What can hang from each mark
zutig: votafo vupub
petin: puzazi votafo
puzazi: petin
votafo: fezu petin zutig
mepeb: gemi
gemi: mepeb votafo
vupub: fezu zutig
fezu: votafo vupub

Every row comes from one small tree of marks. Brackets hold a mark, then the marks that hang from it, in alphabetical order. Every link used is in the known rows. Which tree was each row made from?
Known rows
(petin (votafo fezu)): [-10  11   3   7 -13  -1  -1  -5   5  -4 -23  -1   8 -32  -2   8   2  -9
  27  17  -6  -6 -12  15 -18  -1  10  -1   6  -1  -2   3   1   2   4   7
   8  11 -13   5  -1  -2  -4  -2   9  -5  18  -8 -12]
(vupub fezu (zutig votafo)): [-10  -2  18   0  -2  10   3 -11   6 -10 -11  26   2  -7  17   2  -5  -9
  -5   1 -28  -3  16  -5   6  -2  15  10   2   8 -10   8  -4  -1   0   3
  17  12  -3  15  -9   8  -3   9  10 -20  22   5 -12]
(vupub (fezu votafo)): [  1   4   8  -8  -4   1   2   2   1  -4  -1   1   3 -24  13   4   7  -3
  22   9 -26  -5  11   2 -12  -7   7   5   2   8   2  -1 -10   4  -4   6
   4  20  -3  10 -14   8   0   2  -5 -20  23   0   3]
(gemi (votafo fezu)): [ 16  23   1  21  -6  -7   2 -11   9  -4 -29  -3   4 -27  -8   3  -7   5
  11   1  -7  -4   1  -5   2   8   1   1   3   1  11  -9  -9  12   7  -5
  31  -9 -18  13 -17  -2  -5   7   2  -8  10  -2 -23]
(vupub fezu (zutig (votafo (petin puzazi)))): [-19   2  19  13  -4  12  -1 -14   7  -9 -17  25   6 -20  25   4 -10 -15
  -5  -2 -21   0  18  -5  -5   2  22   8  -2  14  -1   9   1   5  -1   3
  23  12   1  16  -8  10  -3  13  17 -13   2   0 -15]
(petin puzazi (votafo fezu (zutig vupub))): [-19  19   1  24 -23  -5  -8 -16   9  -9 -22  13  17 -40  22  10   4 -23
  23   2   6   5 -11  18 -49  -6  21  -6  -9   1  -7  26  12  -3   7   8
   2  -5  -8   3  12  -3   0   7  28  14 -13 -15 -20]
(vupub fezu zutig): [-17   0  19  11   0   9   3  -4   2  -9  -5  26   2  -6  22  -4  -2   4
  -5   3 -31   2  12  -3  13  -8  14  10   2  12   0  -1  -9  -7   1   8
  26   3 -12   9  -4   7  -7  10   6 -14  16   7  -2]
(petin votafo): [ -1  -1  -1  -7 -13   6   2  -2   3  -6 -19  -1   4 -19   2  10   5 -12
  24  25   0  -8  -6  11   2  -6   5   0   2  -5 -10   8   9   2   2   5
  -5  13  -5   7   3  -2  -4  -1   2 -10  21  -9  -8]
(votafo petin zutig): [-30  16   1  27 -10 -10 -10 -19  -6   4 -12  -4   5 -21 -21  -3 -19  -6
 -15  19  -9   3  13  16  -3  11   6 -12   7  16  20  -8  10  -1   2   3
   5  -6  -4  16  16  -3  -5  13  12  17 -56 -12  -8]
(fezu (votafo petin) (vupub zutig)): [  6  15  -1   1 -12   1  -8   3   3   6  -7 -16   1 -34 -27   4 -13 -36
  10  44 -20  -7  26   4 -15  -6  31   8  18  20   0   5   0 -33   3  10
   0  -4   5  12  -7   8  -2  13  -5 -28 -13  -9   5]
(votafo petin): [-15   7   1  17  -3   1  -4  -9  -2   4 -14  -7   3 -14  -7   1 -11  -7
  -5   8   1   0   8   8  -4  10   6  -6   3  12  19 -11   4   9  -3   1
   5   7   3   9   2   2  -2   4   5   6 -31  -8  -4]
(puzazi (petin (votafo (fezu vupub) zutig))): [ -9   3   0  29  -5   3  -3 -15   1   4 -11  -2   5 -35 -22   4  -3 -14
  25   0  -4  -9   5  12 -20  -5  20   1  10  12   0   1   7  -8  10   4
  24  -1   2  18  10   1  -8  13   2   1  11 -19  -7]
(mepeb (gemi (votafo (fezu (vupub zutig)) petin))): [-10  11   1  13 -10  -4   1  -8   2   4 -15  -6   2 -20 -18  -6  -8 -11
  -6   4 -15   3 -15   1  17  -1   6   3  -8  13  25 -18  -7   2  17   5
  37 -24 -17  22 -19   7 -11  17   8  -1 -29  -3  -1]
(fezu (votafo zutig)): [  6  11  -5  -8 -10 -12  -8  -1  -3   3   5 -13   4 -24 -12   2  -4  -9
   7  35 -19  -5  13   5 -13  -2  11  -1  10   4  -1   8   1 -11   1   3
  -6  -2   1   9   3   0   1  11  -2 -11  -5  -2  -4]
(mepeb gemi): [-14 -11  -2 -13  -3  -2   3   4  -5   5  13  -4  -1   8  -4  -8   5  -3
  -9  -5  -6   6 -24   2  17  -8  -5   1 -14   2  13  -8  -2   3  11   5
   9 -15  -3   8  -7   6  -5   7   4   6 -20   3  14]
(gemi mepeb (votafo (fezu vupub) petin zutig)): [  7  39  -3  30 -17  -6 -11 -27  17  -3 -83  -4   8 -32 -38  -5  -9  -7
   7  20 -12  -2   2 -11 -13  11   2 -13   9  16  45 -28  -5   2  15  -1
  30  -2 -22  27 -22  10  -9  22   3   9 -45 -14 -34]
(petin (votafo zutig)): [-11   5   0  -1 -18  -2  -3  -9   1  -6 -18   1   6 -24  -7   7   0 -11
  16  33  -7  -6  -3  15   2  -5   4  -5   4  -1 -10   9  13  -5   5   6
  -5   5 -10  11  14  -6  -6   6   7  -2   4 -12 -11]
(zutig votafo vupub): [ 11  -9  -7 -22  -9  -4  -2 -20  12  -4 -29  19   1  12 -11  11   1 -33
  -2  -7  12  -5  13  11 -22   7  -1   0 -11  -6 -25  25  10   4  -5  -3
 -40  20  16  15  -1   2  18  -7   9  -8  10 -11 -16]
(gemi mepeb (votafo fezu)): [ 24  25  -3  13  -8   1  -3 -14  19  -7 -76   2   5 -15 -12  -3   4   9
  11   7  -5  -3 -12 -24  -8   8  -4  -5   1   1  36 -24 -11  16  12  -5
  32   5 -18  17 -31  12  -5  13  -4   0  -5   1 -37]
(petin puzazi (votafo (fezu vupub) zutig)): [-16  24   3  21 -22  -3  -9  -9   7  -7 -12   0  16 -50  11   9   0 -25
  29   5   3   4  -9  14 -47 -10  24  -4  -1   5  -7  23  11 -13  11   8
  11 -11 -12  -1   7  -3  -5  10  25  10 -15 -17 -11]

Which tree is each row?
[ -7   3  15   3  -3   6   1   1   2  -7  -3  16   3 -20  21   0  -1  -3
   5  22 -39  -3  18  -4   3 -10  22  12   7  13  -2   3 -10 -10   0  10
  23   8  -7  11  -9  10  -5  12   1 -28  23   7  -4]	(vupub (fezu votafo) zutig)
[ -6  18   3  13  -8  -2  -8 -16   9   3 -20  -5   9 -34 -11   9 -14 -33
   8 -14   7  -1   7   5 -50  15  20  -3   3   9   1  10   6   6   2  -4
   3   6   9   9 -12   5   5   2  20   3 -23 -13 -15]	(zutig (votafo (fezu vupub) (petin puzazi)))
[ -9  14   4  15  -5  -1  -7 -18   7   2 -22  -3  10 -31   0   9 -14 -22
   2 -14   7  -1   4   4 -46  19  17  -4   0   6   7   9   6  18   0  -6
   9   9  11   9 -11   4   5   3  23   6 -21  -8 -22]	(zutig (votafo fezu (petin puzazi)))
[ 15  34   0  33 -13   6  -8 -19  22  -6 -82   1   9 -32  -9  -2  -5 -10
  10   8   0   1  -3 -23 -21   8  13  -5   1  14  43 -20  -5   7  15  -2
  41  -2 -14  19 -31  16  -8  21   6   4 -34  -8 -37]	(gemi mepeb (votafo (fezu (vupub zutig)) (petin puzazi)))
[  3  -8   2 -20 -10  -1   1 -22  12  -8 -29  29   3   5   0  11   6 -30
   7 -15  -1  -6  17  13 -23   3  -1   1 -13  -1 -22  22   4   8  -7   0
 -34  30  12  20  -8   5  17  -7   8 -12  21 -11 -12]	(zutig votafo (vupub fezu))
[-23  29   5  34  -6  -8  -8 -11   2   8 -19 -10   6 -37 -29  -1 -15 -19
   7  -2  -9   2   6  16 -40  10  17  -6  14  22  22 -15  -8  -8   4   7
  15  -1  -9   6  -7   4  -2   1  12   9 -37 -13   2]	(votafo (fezu vupub) petin)
[  1  22  -6   1 -16 -11 -12  -4  -1   8  -3 -24   4 -40 -42   3 -12 -35
  15  42 -19  -6  26  13 -25  -4  20  -2  18  20   2   4   4 -31   3   9
 -13  -5   3  14   0   3  -1  12  -4 -14 -31 -18   9]	(fezu (votafo petin zutig) vupub)
[-11   6  -3  10 -12  -5   0 -11  -1   1  -8  -6   4 -17  -5  -5  -6  -6
  -8   4  -5   5 -15   0  21  -2  -1  -3 -18   8  25 -11   3  13  16   0
  28 -25 -11  22  -9   4 -10  21  11  10 -43  -6  -4]	(mepeb (gemi (votafo (petin puzazi) zutig)))
[-34  14   3  25 -14 -12 -10 -29  -1  -1 -24  16   7 -15 -15   0 -12 -16
 -11  10 -13   3  22  26 -14   7   4 -12  -2  20  14  -3   7  -1  -3   8
 -11   9  -6  24  15  -1   2   9  14  14 -49 -19  -6]	(votafo petin (zutig (vupub fezu)))
[-10  10  -1  15  -9  -4   1  -8   2   2 -13  -7   5 -23   0  -4  -4  -5
  -2  -7  -5   6 -23  -1   7   1   3  -1 -16   9  29 -15  -5  18  15   1
  38 -21 -13  18 -20   7  -9  16  12   8 -33  -3  -5]	(mepeb (gemi (votafo fezu (petin puzazi))))
[ -2   8   1   3  -9  -5   3  -3   3   2  -8  -2   1 -12 -15  -7  -3  -7
  -3   0 -16   3 -19  -2  21  -6   3   6  -9   7  16 -12  -9  -2  18   4
  33 -28 -19  18 -20   6 -10  15   6  -3 -14   1   2]	(mepeb (gemi (votafo (fezu (vupub zutig)))))
[-12   1   0  30  -3   3  -3 -16   0   4 -11   0   6 -32 -13   5  -2  -6
  21   0  -4  -9   3  11 -17  -3  18   0   7   9   4   0   7   2   9   2
  29   1   3  19  12   0  -8  13   4   4  12 -15 -12]	(puzazi (petin (votafo fezu zutig)))
[-14  17  -1  18 -14 -10  -3 -11   1   3  -9  -8   6 -28 -16  -6  -8 -13
  -3  -1 -10   6 -16   4   3  -2   5  -3 -12  13  26 -12  -2   4  18   3
  32 -29 -16  21 -14   4 -11  20  15  11 -45  -8  -1]	(mepeb (gemi (votafo (fezu vupub) (petin puzazi) zutig)))
[-27  26   7  47  -4  -3  -9 -12   3   4 -15  -5  13 -41  12   2 -13  -7
   2 -17   5   8  -4   8 -51  14  23  -7   0  17  29  -7  -3  14   2   2
  30  -3  -3   1  -5   4  -2   6  24  21 -45  -7 -12]	(votafo fezu (petin puzazi))
[ 14  31  -3  20 -12  -7  -8 -22  17  -7 -74   4   7 -19 -21  -6  -2   9
   4  14 -13  -1  -7 -19  -7   9  -4  -9   5   4  37 -23  -8   8  15  -4
  31  -4 -23  21 -22   8  -7  20   1   9 -23  -3 -38]	(gemi mepeb (votafo fezu zutig))
[ -8  11  -2   9 -10  -6   2  -7   2   5 -13 -10   2 -22 -20  -5  -5 -11
   1   1 -11   2 -17   3  13   0   1   0  -9  12  26 -19  -8   7  16   3
  30 -20 -15  21 -21   6 -10  13   6   2 -29  -5   2]	(mepeb (gemi (votafo (fezu vupub) petin)))
[-13  13   8  10  -9  -2  -5  -7  -1  -3  -3   1   8 -39  13   4  -1  -8
  17  11 -25  -2  16   7 -23  -3  15  -1   2  16  11   1  -3   6  -2   6
   9  14  -2  14  -7   7  -3  11   6  -8  -9  -7  -1]	(vupub (fezu (votafo (petin puzazi) zutig)))
[-10  14   4  19 -15   6  -3  -3   8  -8 -15   1  15 -43  32  12   6 -16
  31  -2  11   2 -18   6 -44  -6  22  -1  -7  -1  -4  19   8   8   7   5
  18   2  -5  -5  -1   1  -3   4  22   5   5  -9 -17]	(petin puzazi (votafo fezu))
[ -2   6  -1   2  -7  -6   4  -4   1   2  -7  -6   2 -11  -8  -6   0   1
  -1  -4 -12   3 -23  -1  17  -2  -4   2 -13   3  21 -15  -9  12  16   1
  31 -21 -16  18 -20   4  -9  12   6   2 -14   2  -1]	(mepeb (gemi (votafo fezu)))
[ 18  34  -3  17 -15  -7  -8 -20  18  -6 -72   1   6 -22 -33  -6  -1  -1
  10  14 -13  -1  -4 -17 -10   4  -2  -8   7   7  32 -21  -8  -5  17  -1
  27  -7 -24  21 -24   9  -7  19  -1   5 -24  -8 -32]	(gemi mepeb (votafo (fezu vupub) zutig))
[ -6  -7  -3  21  -3   7  -1 -14  -1   2  -7   0   3 -24 -11   5  -1  -8
  20   6   1 -10   6   8  -2  -5  14   1   4   7  -1   3  13   2   8   0
  20   3   9  20  15   0  -9  15  -1   0  13 -16 -10]	(puzazi (petin (votafo zutig)))
[  2  -1  -1  -8  -9  -4   0 -10   6  -5 -17  20   3  -2   6   6  11 -18
  14   1 -11  -3  16  15 -21  -7   3   2  -8   6 -10  12  -6  -2  -6   8
 -25  22   2  13  -4   5  12  -4   0 -14  16  -8   0]	(zutig (vupub (fezu votafo)))
[ -7  13  -2   5 -12 -12   0  -8   1   2  -6  -6   2 -17 -24  -7  -3  -7
  -2   2 -17   4 -18   4  14  -5  -3  -1  -8   7  18 -13  -7  -2  19   4
  25 -29 -20  20 -14   3 -10  16   7   4 -26  -4   3]	(mepeb (gemi (votafo (fezu vupub) zutig)))
[ -6  -1   3   0 -13   2  -4 -28  13  -7 -35  25   8 -11  12  14  -1 -39
   6 -19   8  -3  20  14 -40   8  10  -3 -17   8 -10  22  10  18  -8  -1
 -26  31  17  21  -6   8  16  -2  18  -4  -9 -18 -17]	(zutig (votafo (petin puzazi)) (vupub fezu))
[-16  11  -3  15 -14 -13  -2 -17   1   3 -19  -1   4 -17 -20  -6  -7  -8
  -9   3 -13   4 -14  10  12   3  -2  -4 -13  11  26 -16  -4  10  15   4
  24 -21 -17  27 -10   3  -7  16  12  10 -41  -7  -6]	(mepeb (gemi (votafo fezu petin (zutig vupub))))
[ -6   4   9   7  -1   2  -3 -10   6  -2 -13  15   3  -6   0   1 -13 -10
 -16   6 -14  -1   6  -4  -4   8  20   8   7   3  -7   9  -1  -9   4   1
  18  -7  -1   7  -2   3  -1   9  15 -10   6   7 -20]	(vupub (zutig (votafo fezu)))
